Each row was made from one small tree. Brackets hold a mark, then the marks that hang from it, in the order of their numbers. Every link used is in the known rows. Write each row's tree.
Known rows:
(k_912 k_312 k_490): [-15   1  26  19  -5 -13  -4  33   4  19  -3   4  19  -8 -16  10   1   4
 -25   0 -12   9   4   3 -19 -27  -1   3 -17   7  -9]
(k_871 (k_490 k_912) (k_992 k_223)): [ -4  -9  30  27  -4 -14  10  -1 -22  52 -11 -21  13   4   1  -4  -4   0
 -18 -17   2 -13   6  -1  -1 -19  -6  -8   8  12   6]
(k_992 (k_223 (k_312 k_912 (k_980 k_575 k_679)))): [-20 -16  35  15 -14  -5  21  -5  13  29   2  -6   2 -23   4  -9 -29 -14
 -10  -6 -18  16  -7  -6 -13 -10  -2 -19  -2  -5   0]
(k_912 (k_312 k_980) k_490): [-19  -1  40  18  -8  -4   3  24   7  13  -7   9  18  -9 -11   9  -8   3
 -31   2 -21  12   4   1 -14 -29   1   7 -14  10 -21]
(k_912 (k_312 (k_980 k_575 k_679)) k_490): [ -8 -10  35  11 -15  -5  22  35  17  16  -1   1   7 -18 -18   9 -12   1
 -24   0 -28  24  -3   6 -31 -27  -4  -4  -9   6 -16]
(k_912 (k_312 (k_980 k_679))): [-16   3  31   9  -5  -8  16  12  18  23  -2   9  11 -13  -6   4 -16  -4
 -29  -6 -12   9  -3  -1 -20 -16   3  -3   0   6 -17]
(k_425 (k_575 k_980)): [-15  15  28  18   7 -24   2   3  12  41  -9  -8  26  -6 -12   6  14 -17
 -22 -23  10  -5   8  -5  -5   1   8   0  -6   9   0]
(k_912 k_312 (k_490 (k_871 (k_679 k_980) k_992))): [ -4   5  30  23  -1   4  16  20  12  22 -10   2   7 -18 -14   9 -11  16
 -22   2 -15  14   7   9 -18 -25 -27   2  -8   0  -6]
(k_490 (k_871 k_679)): [ -7  12  22  14   6  -5   8  -8   6  42  -8   5  16  -6  -6  -2  -3  -4
 -24  -9   0   6   9   2   0  -1  -4  -1   7  -5   6]
(k_490 (k_912 (k_312 k_980))): [-13  -7  38  15  -5   1   6   4   4  21 -11  10  24 -10 -10  -9 -10  -3
 -35 -13 -11  -1   3  -7   8 -26   6   7   0  13 -17]
(k_912 (k_312 k_980) (k_490 (k_871 k_992))): [-15  -2  36  21  -6  13   8  17  10  19 -10  12  13 -10 -10  11  -8  14
 -23   6 -24  20   7   1 -14 -26  -8  14 -12  12 -23]
(k_425 (k_575 (k_980 k_679))): [-14  13  21  12   8 -29  15   7  24  45  -3 -10  21  -9 -12   4   7 -16
 -20 -23  11  -1   5  -3 -17   3   7  -7  -1  11   1]
(k_312 (k_912 (k_490 k_871)) (k_980 k_575 k_679)): [ -7 -13  35  16 -12   4  27  11  27  27  -1  10  16 -20 -10  -6 -19   0
 -18  -4 -21  29   1   4 -13 -27  -6   0  -5  -1 -20]
(k_871 (k_679 k_980)): [ -4  15  30  17   6 -21  15  -3   8  40  -7  -5  14 -18  -3   0  -7  -5
 -27 -12   5  -6   4   3 -10 -11 -16 -17   6  -9   7]
(k_312 k_912 (k_980 k_575)): [ -6 -11  49  18 -17  -2  17   0   7  33 -10   4  20 -19  -2  -8  -6 -12
 -26 -14 -12   6  -3  -3   3 -22   3  -6  -3  -6 -10]
(k_679 (k_980 k_575)): [  5   9  27  29  -2 -17  13   8   7  37  -1  -9  15 -28 -12   3  -6  -9
 -20 -18   3   3  -6   6 -21 -13 -11 -25   0  -9  -1]
(k_871 k_490 (k_679 k_980)): [ -5  17  31  20   6 -20  21   0  -7  49 -11 -17  14 -16   3   3  -9  -3
 -33 -11   6  -7   1   8 -12 -10 -16 -11   9  -9   4]
(k_223 k_992): [-26  11  24  12  12 -25  -5   2   1  38   4  -5  14  -8  -1   7  -5  -1
 -20 -17   4  -3  -3 -11 -12  -2  -1 -17   0  -4   4]
(k_992 (k_223 (k_312 (k_912 k_490) k_980))): [-32 -13  42  21  -6  -6   1   0   5  19  -1  -1  13 -11   8  -3 -23  -3
 -14   5 -20  10   5 -10  -3 -23  -1  -1 -16   4  -5]
(k_679 (k_980 (k_575 k_425))): [  3   5  24  29   0 -18   7  14   7  43   5 -14  13 -24 -18  17  -2  -6
 -21 -19  -1   3  -6   2 -24 -16  -9 -16  16 -21  -2]
(k_912 (k_312 (k_980 k_679)) k_490): [-17  -3  34  11  -5 -10  15  27  20  16   0   6  12 -12 -11   8 -16   4
 -29   3 -20  16   2   1 -27 -28  -2   2 -10  12 -19]
(k_223 (k_312 (k_912 k_490) (k_980 k_679)) k_992): [-42 -11  37   2  10 -13  10   7  24  23  11  -4  12 -21  12  -2 -28  11
 -18   2 -18  18  -5 -19 -19 -15  -7 -10  -8  -2 -10]
(k_871 (k_490 k_912) (k_679 (k_980 k_575)) k_992): [ 17 -10  38  21  -6  -7  36   7 -11  57 -17 -27  12 -21  -5  -8  -2   5
 -29 -19  -1  -7   0   8  -5 -20 -25 -15  17  -4  10]
(k_575 (k_980 k_679)): [-12   4  19  15   9 -29   3   7  23  43   4 -11  20 -12 -12   3   1 -11
 -26 -13   8   4   5  -5 -17   0   9  -9   9  -1  -1]
(k_912 k_312 (k_490 (k_871 k_679 k_992))): [ -9   0  28  14  -6   6  11  24   6  28 -12   4   9  -5 -13   9   0  16
 -23   6 -19  16  11   6 -12 -20 -16  11  -7   4  -1]
(k_312 (k_912 (k_490 (k_871 k_679))) (k_980 k_575)): [ -8 -11  48  13 -15  12  26   5  11  27 -14   8  16 -16  -7  -8 -11  -1
 -25  -1 -27  22   8   3   7 -25 -10  10  -4  -5  -8]
(k_992 k_223): [-15   7  25  25  -1 -23  -4  -3  -6  37  -2  -3  10  -1  -6   4  -8 -15
 -14 -13   1  -4   6  -1 -10  -9   2 -14  -4   3   9]
(k_312 k_912 (k_980 (k_575 k_425) k_679)): [ -8 -15  41  10 -15  -6  23  10  19  42   3  -2  14 -18  -8   3 -10  -7
 -24 -14 -14  11  -7  -5 -13 -25   2  -4  18 -16 -11]

Write each row's tree:
[-14   7  23  14  -3   2   6  21   7  18  -8  10  13  -5 -17   7  -6   7
 -25   3 -19  18   9   7  -8 -17 -10  13  -8   1  -6]
(k_912 k_312 (k_490 (k_871 k_679)))
[  1  -2  19  12  -4 -20  13  22  14  51  11 -12  10 -14 -18  14  -1  -6
 -18 -17  -3   9  -5   0 -30 -11   1 -14  21 -16   3]
(k_980 (k_575 k_425) k_679)
[-13   1  18  15  12 -30  -3  13  23  49  11 -16  20 -10 -16  17   3  -9
 -26 -14   5   4   5  -9 -21  -3  11   0  26 -12  -3]
(k_575 k_425 (k_980 k_679))
[-12 -11  23  23   3 -10   4  -3 -19  51  -5 -25  12  -4   8  -7 -10   6
 -15 -10  -1  -7   3  -7  -4  -9  -7 -11   6  10  10]
(k_871 (k_490 k_912) (k_992 (k_223 k_312)))
[-10  -2  40  17 -16   3  12  16   3  20 -10   5  13 -19 -13   5  -5  -8
 -29  -8 -20  12  -6   2 -10 -16   2  -3  -4   0 -14]
(k_912 (k_312 (k_980 k_575)))
[ -6 -13  36  11  -7   1  29  13   1  40 -11  -8  16 -10  -2  -5 -14   9
 -34 -11 -11   1  -2  -1 -10 -27  -6   3  10  16 -20]
(k_871 (k_490 (k_912 (k_312 (k_980 k_679)))) k_992)
[ -8  -9  39  15  -7   3  17   8  11  41 -12   3  17  -6  -2  -4  -1  12
 -20   1 -11  10  14   0   2 -27 -16   8  -6  -2   2]
(k_312 (k_912 (k_490 (k_871 k_679 k_992))))
[-17  -1  28  21 -10   3   8  17  -4  22 -13   1  -3   2 -14  11 -10   8
 -11   4 -25  14  13   7 -11 -18 -17   7 -11   6   5]
(k_912 k_312 (k_490 (k_871 k_679 (k_992 k_223))))
[-16 -11  43  11  -6 -14  22  11  24  29   0   6  21 -12   0  -6 -16  -1
 -26  -2 -12  10   5  -5 -12 -34  -4  -2  -8   6 -15]
(k_312 (k_912 k_490) (k_980 k_679))
[-17 -10  50  17  -9  -8  10   7  12  25  -6   7  26 -10  -1  -5  -8  -1
 -28  -1 -12   5   7  -6   0 -35   1   6 -13   3 -15]
(k_312 (k_912 k_490) k_980)
[-31 -13  36   2   1  -6  19   1  19  30   6  -7   7 -30   9  -7 -25  -1
 -17 -10 -18  18 -15 -16 -16  -3  -4 -21   2 -12  -4]
(k_223 (k_312 k_912 (k_980 k_575 k_679)) k_992)
[-24  -8  42  14  -2  -1   5 -11  13  31  -2   5  25 -21  13 -10 -13  -3
 -27  -1  -7   4  -3 -16   3 -15   4  -2  -5  -4 -10]
(k_223 (k_312 k_912 k_980))
[-43  -5  41   6   9  -7   0 -11  10  26   2   1  17 -22  16  -4 -20   1
 -23  -6 -10   6  -9 -23   1  -7   0  -9  -3  -9  -7]
(k_223 (k_312 k_912 k_980) k_992)
[ 12   2  38  20  -5 -12  29   7   4  49 -13 -17   4 -23  -7   5   0   1
 -21 -11  -4  -1   1   5 -18 -12 -23 -25   7 -11  15]
(k_871 (k_679 (k_980 k_575)) k_992)
[-20 -15  39  18   0  14   8   0  19  31  -3   7  20 -17   8  -3 -14  15
 -19   9 -19  21   6 -11  -4 -23  -8   9 -12   3 -17]
(k_223 (k_312 (k_912 (k_490 (k_871 k_992))) k_980))
[ -2  -9  35  11  -8  -1  19  15 -16  44 -21 -13  17  -3  -5  -7   2  10
 -36 -10  -9  -7   3   2   4 -23 -11   7  10   6   3]
(k_871 (k_490 (k_912 k_312)) k_679 k_992)
[-25  -7  41   9   0  12  12  -5  18  25  -8   8  19 -16   7 -10 -18   7
 -25  10 -21  21   8  -9   7 -18  -8  12  -6  -4  -8]
(k_223 (k_312 (k_912 (k_490 (k_871 k_679))) k_980))
[-37   3  26   0  19 -16   8  -5  19  34  10  -6   7 -21  11   4 -24   4
 -19  -6  -8  11  -8 -19 -25   7  -1 -21   6  -3  -4]
(k_223 (k_312 (k_980 k_679)) k_992)
[-28  -1  33   8   8  -5   5  -1   5  31   2 -10   7 -25   5   5 -13  -2
 -18 -10 -18  15 -11 -16 -16   7   0 -20   2  -9   0]
(k_223 (k_312 (k_980 k_575)) k_992)
[-38  -4  28  10  11 -15  -8  -4   8  32   6  -5  19 -19  11  -4 -12   2
 -18  -9  -1   3  -9 -19  -4  -4  -2 -14  -6 -12   3]
(k_223 (k_312 k_912) k_992)
[  1   5  31  19   7 -17  23  -4  -7  47 -11 -17  21 -15   0 -13 -11  -1
 -34 -19   7 -12   4   5   3 -19 -17  -8  15  -2   2]
(k_871 (k_490 k_912) (k_679 k_980))
[-23 -19  44  21 -15  -1   8   8   3  20  -2  -6   8 -19   1  -3 -19  -5
  -9   1 -28  19   0  -5  -8 -24  -3  -7 -15  -1  -2]
(k_992 (k_223 (k_312 (k_912 k_490) (k_980 k_575))))
[-43  -9  44   8   9  -8  -1   4  13  21   2  -3  17 -19  12  -1 -20   9
 -21   3 -18  12  -3 -19  -6 -17  -5  -4 -13  -3 -10]
(k_223 (k_312 (k_912 k_490) k_980) k_992)
[-28 -11  29  23  -5 -16  -6   8   2  25   3  -6  15  -8   3  -3 -16  -2
 -10   2 -10   8   4  -6  -7 -22  -4  -6 -20   0   4]
(k_992 (k_223 (k_312 (k_912 k_490))))
[-28   3  31  18   3  -9  -1 -13   0  30  -1  -4   9 -10   8   3 -20 -10
 -15  -3 -11   5   2 -11  -8   0   5 -13  -2   4   2]
(k_992 (k_223 (k_312 k_980)))
[ -4 -10  32  21 -11  19  13   5   8  17 -12  14  19 -19 -20 -10 -12  -4
 -27 -16 -22  18  -1   1   8 -18   1   9   4   7 -22]
(k_490 k_871 (k_912 (k_312 (k_980 k_575))))
[ -3   1  24  24   4  -4   3  14  11  40  -2   1  17  -5  -9   8   3  13
 -17  -1  -4  13  12  -1 -16 -19 -10   0  -7   7  -4]
(k_912 (k_490 (k_871 k_992)))
[ -1 -16  34  11 -15   0  25  16  15  22  -6   4  14 -20 -18 -10 -15  -5
 -28 -16 -19  11  -5   0  -8 -23   0  -6   6   8 -14]
(k_490 (k_912 (k_312 (k_980 k_575 k_679))))
[-12  13  24  22   2  -1  12  16  13  15  -7   6  11 -19 -16   6 -16   7
 -24   0 -14  16   6  11 -15 -22 -21   4  -9  -3 -12]
(k_912 k_312 (k_490 (k_871 (k_679 k_980))))
[ -2  -1  31  10   2 -14  17   0 -13  52 -14 -15  23  -1  -2 -13   1  -2
 -36 -16   3 -10   7   0  10 -15  -5   0  15   3   8]
(k_871 (k_490 k_912) k_679)
[ -6 -17  39  18 -14   6   8  18   2  24  -6   0  20 -14 -22   5  -3  -3
 -31 -17 -22   8  -4  -5   0 -27   5   9  17  -3 -16]
(k_490 (k_912 (k_312 (k_980 (k_575 k_425)))))
[ -9 -11  43  22 -14  10  17   8  14  23  -7  11  21 -19 -10  -6 -10  -3
 -22  -4 -21  25   3   1  -1 -28  -4   7 -11  -2 -19]
(k_312 (k_912 (k_490 k_871)) (k_980 k_575))
[-45  -5  36  12  13   5  -2  -4  18  17   5   6  17 -20   9  -2 -26  11
 -17   3 -21  23  -2 -18  -4 -13  -6   4 -12  -4 -18]
(k_223 (k_312 (k_912 (k_490 k_871)) k_980) k_992)
[-22   1  33  14   4  11  12 -23   2  39 -11  -3  -3  -8  10   3 -19   2
 -11   3 -17  10   8  -9  -3   7 -10  -5   8   2   9]
(k_490 (k_871 k_679 (k_992 (k_223 (k_312 k_980)))))
[ -9 -19  43  13 -16  -8  23  26  22  34   5  -5  15 -15 -13   7 -10   0
 -22  -6 -22  18  -1  -2 -21 -37  -2   3   9 -11 -13]
(k_312 (k_912 k_490) (k_980 (k_575 k_425) k_679))
[ -4  -4  31  11  -6 -11  20  13  16  46   7  -7   9 -15 -13  14  -7  -6
 -24 -13 -13  12  -4  -4 -26 -13   3  -9  25 -11  -7]
(k_312 (k_980 (k_575 k_425) k_679))
[-19  -6  42  21  -4   5   8  -1  17  24  -5  16  26 -11  -2  -6 -14   1
 -24  -2 -13  17   8  -3   3 -30  -1  13 -11   3 -23]
(k_312 (k_912 (k_490 k_871)) k_980)
[-31 -15  37  14  -5 -11  13   4  17  23   6  -3   7 -13   7  -4 -31  -2
 -11   6 -19  15   3  -8 -17 -22  -3  -8 -11   6  -6]
(k_992 (k_223 (k_312 (k_912 k_490) (k_980 k_679))))
[  4  -8  30  20   2 -11  12   5 -12  58  -9 -17  25  -3   0  -7   6   7
 -30 -16   7 -11   4  -3   0 -20  -5  -3   9   9   1]
(k_871 (k_490 k_912) k_992)
